In the rows, 128 means zero.
Known rows, with every step that occurs
rori > duzuke > kegog: [ 80 150 167 118 134 117 186 139 159 124 140  81 162  93 114 131  97 122
 111 121 115 104  45]
gofifo > modor > rori > duzuke > zofima > zutab: [ 76 129 171 118 151 150  79  93 180 108  96  76 155  93 133 127 101 125
 118  84 120  97 116]
rori > duzuke: [ 70 153 172 112 134 160 155 135 166 138 131  93 186 103 170 132  84 167
 117 125 100  98  93]
gofifo > modor > rori > duzuke > zofima: [ 63 159 190 126 152 144 124  94 202 128 100  58 158 104 137 127  88 172
 105  91 119  96 126]
gofifo > modor: [ 76 183 159 120 141 116 147 125 177 151  97  73 163 111 138 119  75 105
 118 137 105  88  52]
zutab > zofima > duzuke > rori > modor: [ 61 152 177 116 158 149 121 125 185 141  73 105 163 110 118 151  97 143
 110 133 110  87  86]
manuz > tuvag > sibu: [121 154 137 134 109 124 156 121 142 118 137  65 155 160 150 122  75 125
 115 126 106  85  95]
zutab > manuz > tuvag > sibu: [112 150 146 125 116 128 155 122 145 125 142  73 147 183 136 124  70 118
 111 123 108  88 103]
gofifo > modor > rori > duzuke: [ 53 160 157 116 162 147 112 115 208 131 108  68 174 100 121 124  82 154
 114 113  98  97  87]
zutab > manuz: [ 79 161 187 104 125 155 147 144 155 160 151 105 151 152 130 125  77 115
 109 140 102  92 100]
zofima > zutab > manuz: [ 83 136 179  99 130 159 113 134 148 142 143 113 148 143 124 126  88  93
 116 125 105  95 105]
duzuke > gofifo > modor: [102 170 172 120 139  93 148 127 172 128  97  70 167 121 132 108  75 103
 109 118 104 101  78]
zofima > zutab: [ 99 134 157 116 119 153  98 129 139 118 129  97 160  92 151 123 102  99
 126 123 104  89  88]
sibu > duzuke > zofima: [ 94 149 216 131 112 150 143 115 186 153 114  83 143  80 161 134  85 170
  98 116 130  86 147]
duzuke > rori > modor > gofifo: [ 91 162 150 118 145 108 108 122 175 132 101 100 160 114 111  99  83 136
  95 125  90  90 107]
manuz > tuvag > sibu > duzuke > zofima > zutab: [113 112 179 127 120 146  96 101 164 114 110  88 140  99 147 133  95 126
 113  96 130  90 137]
zofima > duzuke: [ 81 160 205 129 119 128 122 153 161 132 117  76 171 105 144 154 101 169
 108 144 117  94 113]
kegog > duzuke: [ 88 186 181 109 101 177 163 149 140 168 127  75 169  89 184 129  92 167
  88 166  98  81  66]
zofima > duzuke > rori: [101 163 201 131 133 126 143 136 174 111 105  72 163  77 100 149  99 163
 113 130 114  66 115]
zutab > zofima > duzuke > kegog: [ 73 145 190 129 119 111 157 151 166 138 113  69 146 113  99 159 113 135
 104 135 121 114  70]
rori > modor: [ 66 162 154 112 145 151 130 131 160 152 108 115 169 119 156 122  87 113
 112 143 103  92  55]
manuz > tuvag: [132 136 163 144 107 120 150 138 155 133 139 116 158 135 158 133  76 136
 123 149 101  91  68]

Rows
[ 87 164 158 130 149 109  89 111 212 117 103  41 145 106  81 104  78 113
 101 111 103  90 112]	tuvag > sibu > duzuke > gofifo > modor > rori
[ 95 137 144 122 146 126 119  92 175 110 115  60 143 180 111 125  74 119
 109  91 118  94 117]	gofifo > modor > rori > duzuke > zofima > zutab > manuz > tuvag > sibu
[ 87 160 162 120 148 102 100 126 180 128  92  96 162 114 105 110  87 150
  92 124  97  93 117]	zofima > duzuke > rori > modor > gofifo
[105 145 149 124 142 101 107 114 186 128  97 100 151 124 107 105  73 142
  91 121  99  89 122]	manuz > tuvag > sibu > duzuke > rori > modor > gofifo
[123 113 179 128 123 130 125 121 161 130 136 129 141 162 134 138  78 118
 120 124 115  98  98]	duzuke > zofima > zutab > manuz > tuvag
[ 82 131 192 101 132 161 111 114 164 140 130  94 134 145 121 129  85 110
 104 102 123  93 145]	tuvag > sibu > duzuke > zofima > zutab > manuz
[ 67 156 157 122 154 108 157 125 187 120 125  64 155  92  79 126  96 111
 109 114 114 104  41]	gofifo > modor > rori > duzuke > kegog
[ 92 154 160 118 145 112 105 122 189 139  97 105 156 100 110 104  79 143
  91 126  96  89 119]	sibu > duzuke > rori > modor > gofifo
[106 135 214 128 106 113 126 150 162 118 106  77 169 136 143 140  99 166
  98 118 105 122 154]	zutab > zofima > duzuke > gofifo
[ 74 172 167 107 153 162 146 123 167 148  90 105 166  91 137 131  90 135
 101 144 105  72  55]	kegog > duzuke > rori > modor
[112 120 177 121 113 146 127 124 180 143 128  94 140 118 135 137  69 131
 104 128 124  85 136]	zofima > zutab > manuz > tuvag > sibu > duzuke
[103 112 172 126 149 125 106 107 190 126 117 117 144 161 112 137  75 122
 119 110 115 103  96]	gofifo > modor > rori > duzuke > zofima > zutab > manuz > tuvag
[ 61 152 163 119 147 161 114 123 195 125 131  76 175  96 132 126  88 166
 113 118  95  95 103]	modor > rori > duzuke
[ 89 163 174 114 149 101 152 122 181 124  92  73 178 120 138 113  73 120
 110 108 105 108  84]	rori > duzuke > gofifo > modor
[101 131 148 124 136 135 120  98 166 107 129  64 143 177 119 126  78 127
 110  94 115  93 128]	modor > rori > duzuke > zofima > zutab > manuz > tuvag > sibu
[141 113 194 120 111 112 131 130 165 107 132  92 151 131 129 117  74 123
  96 103 116 104 162]	zofima > zutab > manuz > tuvag > sibu > duzuke > gofifo
[122 131 183 122 132 140 141 114 186 118 114  88 139  90  88 137  78 133
 111 117 120  61 134]	zofima > zutab > manuz > tuvag > sibu > duzuke > rori
[113 137 152 125 122 130 139 107 145 115 133  70 141 181 134 126  77 115
 111 104 117  90 120]	duzuke > zofima > zutab > manuz > tuvag > sibu
[ 76 153 163 119 144 113  94 124 189 141  82  97 157 127 109 119  89 157
  92 125  93 102 125]	zutab > zofima > duzuke > rori > modor > gofifo
[ 83 161 147 117 136 112 100 130 168 144 109 104 164 128 136  97  82 133
  93 131  89 102 101]	rori > modor > gofifo
[115 138 142 122 119 131 138 117 142 117 139  76 146 179 131 124  75 107
 114 115 109  89 106]	zofima > zutab > manuz > tuvag > sibu
[ 99 132 177 122 124 152  98 109 147 113 115  86 151  95 152 125 106 118
 119 101 118  91 117]	duzuke > zofima > zutab
[ 86 168 157 131 150 108  90 116 203 117 107  51 151 107  85 103  83 109
 107 117  94  93  93]	duzuke > gofifo > modor > rori
[107 124 171 122 122 108 161 130 166 128 139  85 128 108  85 135  88  91
 102 121 133  97  78]	zofima > zutab > manuz > tuvag > sibu > duzuke > kegog
[ 73 150 161 123 144 117 156 131 177 116 139  70 154  89  86 127 100 119
 109 118 111 103  52]	modor > rori > duzuke > kegog
[ 87 153 201 131 129 142 136 134 186 128  88  72 156  93 103 162 102 176
 114 131 108  78 127]	zutab > zofima > duzuke > rori
[ 94 150 162 130 152 103  88 108 216 120 108  58 138 133  70 110  71 109
 101 111 106  94 115]	zutab > manuz > tuvag > sibu > duzuke > gofifo > modor > rori
[ 86 141 168 113 159 146 137 114 190 141  96 118 149 117 108 135  74 120
 107 129 118  75  90]	zutab > manuz > tuvag > sibu > duzuke > rori > modor
[ 87 155 190 130 123  94 163 154 153 121 130  69 152  96  94 147 110 122
 105 135 127 102  59]	zofima > duzuke > kegog
